Each row was made from one small tree. Brackets hold a mark, then the marks that hang from it, in the order of their numbers. Every link used is in the known rows. Write each row's tree.
Known rows:
(Q223 Q598): [ 0.05 -0.31 -0.20 -0.28 -0.09  0.00 -0.29  0.34 -0.10  0.14  0.44  0.17
 -0.01  0.07  0.03 -0.45 -0.01 -0.20  0.02  0.11 -0.01]
(Q833 Q471): [-0.01 -0.39 -0.18 -0.06 -0.01 -0.16 -0.17  0.24  0.06  0.05  0.44  0.26
  0.00 -0.12 -0.04 -0.32  0.14 -0.20  0.09  0.26  0.05]
(Q471 (Q31 Q223) Q475 Q598 Q833): [ 0.05  0.04 -0.22 -0.16  0.04  0.37 -0.15  0.22  0.18 -0.30 -0.23  0.06
  0.00 -0.19  0.08 -0.40 -0.36 -0.48  0.19 -0.12 -0.12]
(Q471 Q833): [ 0.08 -0.17 -0.25 -0.14 -0.07  0.12 -0.09  0.19 -0.15 -0.07  0.14  0.16
  0.03 -0.09 -0.03 -0.39 -0.18 -0.28  0.09  0.16 -0.06]
(Q475 Q471): [-0.02 -0.30 -0.21 -0.06 -0.08 -0.07 -0.19  0.17 -0.21  0.08  0.19  0.21
  0.02  0.11 -0.13 -0.42  0.22 -0.24  0.16  0.26  0.03]
(Q223 (Q598 (Q471 Q31))): [-0.04 -0.02 -0.21 -0.26 -0.04 -0.04 -0.23  0.30  0.13  0.17 -0.09  0.04
 -0.05 -0.02  0.09 -0.63 -0.22 -0.09  0.05  0.06 -0.05]
(Q223 Q471 (Q598 Q833)): [ 0.01 -0.34 -0.20 -0.28 -0.07 -0.13 -0.35  0.02  0.06  0.27  0.67  0.05
 -0.08  0.22  0.03 -0.52 -0.06 -0.15  0.00  0.01  0.14]
(Q471 (Q833 Q598)): [ 0.09 -0.02 -0.22 -0.21 -0.08  0.00 -0.19  0.39 -0.32 -0.04  0.14  0.28
  0.00  0.13  0.05 -0.22 -0.16 -0.28  0.03  0.15 -0.05]
(Q598 (Q471 Q475) Q833): [-0.07 -0.27 -0.20 -0.16 -0.08 -0.03 -0.16  0.00  0.30  0.06  0.39  0.01
  0.00 -0.25  0.01 -0.52 -0.06  0.04  0.18  0.10  0.08]
(Q598 (Q471 (Q31 Q223)) Q833): [-0.05 -0.17 -0.16 -0.11  0.00 -0.17 -0.25  0.05  0.13  0.05  0.03 -0.01
  0.09 -0.20  0.07 -0.48 -0.13 -0.09  0.11  0.08  0.02]
(Q475 (Q471 Q31 Q598)): [-0.06  0.00 -0.29 -0.16  0.02  0.07 -0.13  0.31 -0.12 -0.01 -0.38  0.17
 -0.05  0.32 -0.01 -0.46 -0.12 -0.32  0.17  0.12  0.00]
(Q31 (Q598 (Q471 Q475) Q833)): [-0.09 -0.21 -0.17 -0.20 -0.05  0.10 -0.31  0.03  0.39 -0.01  0.29  0.01
 -0.08  0.01  0.08 -0.49  0.05  0.15  0.14  0.04  0.06]
(Q471 Q475 Q598 Q833): [ 0.06 -0.02 -0.26 -0.22 -0.06  0.36 -0.07  0.26  0.14 -0.21  0.08  0.10
 -0.05 -0.04  0.03 -0.38 -0.30 -0.36  0.17 -0.01 -0.03]
(Q223 (Q598 (Q833 Q471))): [-0.02 -0.38 -0.16 -0.18 -0.08 -0.19 -0.38  0.17  0.29  0.21  0.58  0.18
 -0.11 -0.10  0.04 -0.28  0.19 -0.11  0.00  0.09  0.13]
(Q471 Q31): [-0.01 -0.27 -0.30 -0.16  0.08  0.04 -0.11  0.18 -0.24  0.00 -0.11  0.20
  0.01  0.06  0.02 -0.55 -0.27 -0.19  0.13  0.14 -0.09]
(Q598 (Q471 (Q31 Q223) Q475) Q833): [-0.08 -0.22 -0.15 -0.09  0.02 -0.03 -0.25 -0.06  0.35 -0.03  0.06 -0.02
  0.03 -0.37  0.06 -0.54 -0.14 -0.08  0.20 -0.02  0.00]
(Q833 Q31 Q471 Q598): [ 0.05 -0.25 -0.20 -0.18  0.02 -0.32 -0.40  0.46 -0.08  0.12  0.28  0.34
  0.10  0.12  0.06 -0.03  0.08 -0.10  0.06  0.27 -0.01]
(Q31 (Q223 Q471) Q598): [ 0.03 -0.30 -0.11 -0.15  0.02 -0.03 -0.40  0.10 -0.03 -0.01  0.56  0.09
  0.05  0.32  0.04 -0.42  0.10 -0.25  0.04  0.10  0.04]
(Q31 Q598): [ 0.02 -0.31 -0.22 -0.21  0.00  0.08 -0.28  0.26 -0.13 -0.03  0.24  0.19
 -0.01  0.30  0.05 -0.40  0.03 -0.07  0.06  0.17 -0.03]
(Q598 (Q471 Q475 Q833)): [ 0.01 -0.01 -0.19 -0.12 -0.11  0.19 -0.05  0.10  0.27 -0.10  0.09  0.02
  0.00 -0.37 -0.03 -0.52 -0.19 -0.17  0.19  0.09 -0.03]
(Q598 (Q471 Q31)): [-0.06 -0.08 -0.26 -0.16  0.02 -0.06 -0.08  0.19 -0.01  0.06 -0.20  0.08
  0.03 -0.05  0.03 -0.63 -0.28 -0.08  0.13  0.17 -0.06]

Write each row's tree:
[ 0.04 -0.17 -0.20 -0.17 -0.07 -0.16 -0.47  0.21  0.04  0.06  0.16  0.05
  0.20  0.20  0.01 -0.11  0.18 -0.23  0.17  0.14  0.07]
(Q475 (Q471 (Q598 (Q833 (Q31 Q223)))))
[-0.07 -0.14 -0.30 -0.27  0.11  0.15 -0.14 -0.01  0.24 -0.01  0.06  0.03
 -0.14  0.24  0.09 -0.63 -0.46 -0.21  0.19 -0.12  0.07]
(Q223 (Q471 Q31 Q475 (Q598 Q833)))
[ 0.12 -0.19 -0.16 -0.15  0.00  0.28 -0.47  0.12  0.22 -0.22  0.09  0.06
  0.12 -0.16  0.07 -0.17 -0.04 -0.19  0.16  0.00 -0.17]
(Q471 Q475 (Q833 (Q31 Q223 Q598)))
[ 0.03  0.07 -0.18 -0.10 -0.13 -0.06 -0.23  0.32 -0.30  0.00 -0.05  0.29
 -0.03  0.21 -0.06 -0.18  0.08 -0.34  0.08  0.19  0.00]
(Q475 (Q471 (Q833 Q598)))
[ 0.03  0.12 -0.23 -0.14 -0.13  0.16 -0.11  0.31 -0.04 -0.07 -0.13  0.12
 -0.02  0.20 -0.07 -0.30 -0.02 -0.43  0.14  0.14  0.04]
(Q475 (Q471 Q598 Q833))
[-0.04 -0.37 -0.13  0.03  0.11  0.00 -0.25  0.09  0.31 -0.13  0.15  0.21
 -0.02 -0.45  0.00 -0.38  0.05 -0.29  0.20  0.05 -0.05]
(Q833 (Q471 (Q31 Q223) Q475))
[-0.01 -0.28 -0.26 -0.28 -0.02  0.16 -0.16  0.18  0.17 -0.05  0.36  0.09
 -0.04  0.08  0.07 -0.40 -0.17 -0.14  0.17  0.00  0.08]
(Q471 Q475 (Q598 Q833))
[ 0.06 -0.02 -0.24 -0.17 -0.08  0.14 -0.19  0.11  0.30 -0.04 -0.03 -0.02
  0.12 -0.37 -0.01 -0.40 -0.28 -0.06  0.22  0.12 -0.11]
(Q598 (Q471 Q475 (Q833 Q31)))
[ 0.01 -0.08 -0.20 -0.28 -0.04 -0.15 -0.33  0.37  0.04  0.08  0.14  0.14
  0.13 -0.01  0.08 -0.29 -0.14  0.05  0.17  0.16 -0.07]
(Q833 Q31 (Q598 (Q471 Q475)))
[-0.01 -0.34 -0.15 -0.19  0.01  0.09 -0.44  0.04  0.24  0.02  0.25  0.07
 -0.06 -0.26  0.10 -0.47 -0.08 -0.19  0.12 -0.16 -0.04]
(Q471 (Q31 (Q223 (Q598 Q833))) Q475)
[-0.05 -0.17 -0.32 -0.27  0.08  0.22 -0.14  0.13  0.16 -0.08 -0.09  0.10
 -0.10  0.09  0.11 -0.51 -0.38 -0.16  0.20 -0.08  0.00]
(Q471 Q31 Q475 (Q598 Q833))
[ 0.01  0.10 -0.18 -0.17 -0.10  0.14 -0.21  0.22  0.17 -0.07 -0.05  0.03
 -0.02  0.07  0.06 -0.41 -0.09 -0.08  0.05  0.14 -0.03]
(Q31 (Q598 (Q471 Q833)))
[ 0.11 -0.34 -0.18 -0.20  0.03 -0.03 -0.52  0.26 -0.05 -0.03  0.24  0.12
  0.21  0.18  0.09 -0.19  0.09 -0.08  0.09  0.18 -0.11]
(Q833 (Q31 Q223 Q598))
[-0.03 -0.20 -0.06 -0.12 -0.05  0.08 -0.36  0.17  0.32 -0.11  0.35  0.02
  0.05 -0.13  0.06 -0.44  0.18 -0.06  0.14  0.08 -0.02]
(Q31 Q223 (Q598 (Q471 Q475)))
[-0.02 -0.42 -0.07 -0.05  0.00 -0.16 -0.48  0.12  0.31 -0.03  0.53  0.18
 -0.01 -0.02  0.07 -0.14  0.40 -0.12  0.03  0.12  0.10]
(Q31 Q223 (Q598 (Q833 Q471)))
[ 0.02 -0.23 -0.17 -0.24 -0.03 -0.13 -0.30  0.13  0.08  0.05  0.61  0.01
  0.06  0.26  0.07 -0.36 -0.06 -0.33  0.07  0.03  0.17]
(Q31 (Q223 (Q471 (Q598 Q833))))
[-0.05 -0.26 -0.30 -0.21  0.10  0.08 -0.31  0.05 -0.02 -0.01 -0.12  0.15
 -0.10  0.30  0.12 -0.46 -0.18  0.01  0.06  0.03 -0.04]
(Q471 (Q31 (Q598 Q833)))
[ 0.03 -0.07 -0.18 -0.09  0.07  0.39 -0.31  0.06  0.20 -0.30 -0.24  0.10
 -0.06 -0.16  0.08 -0.40 -0.17 -0.30  0.14 -0.10 -0.17]
(Q471 (Q31 Q223 Q598) Q475 Q833)
[ 0.11 -0.19 -0.28 -0.16 -0.02  0.24 -0.22  0.09  0.07 -0.11  0.08  0.10
  0.11 -0.26 -0.03 -0.31 -0.28 -0.17  0.21  0.09 -0.14]
(Q471 Q475 (Q833 Q31))
[ 0.15 -0.05 -0.22 -0.22 -0.04  0.26 -0.31  0.29  0.23 -0.22  0.06  0.03
  0.18 -0.20  0.06 -0.17 -0.25 -0.36  0.21  0.00 -0.10]
(Q471 Q475 Q598 (Q833 (Q31 Q223)))
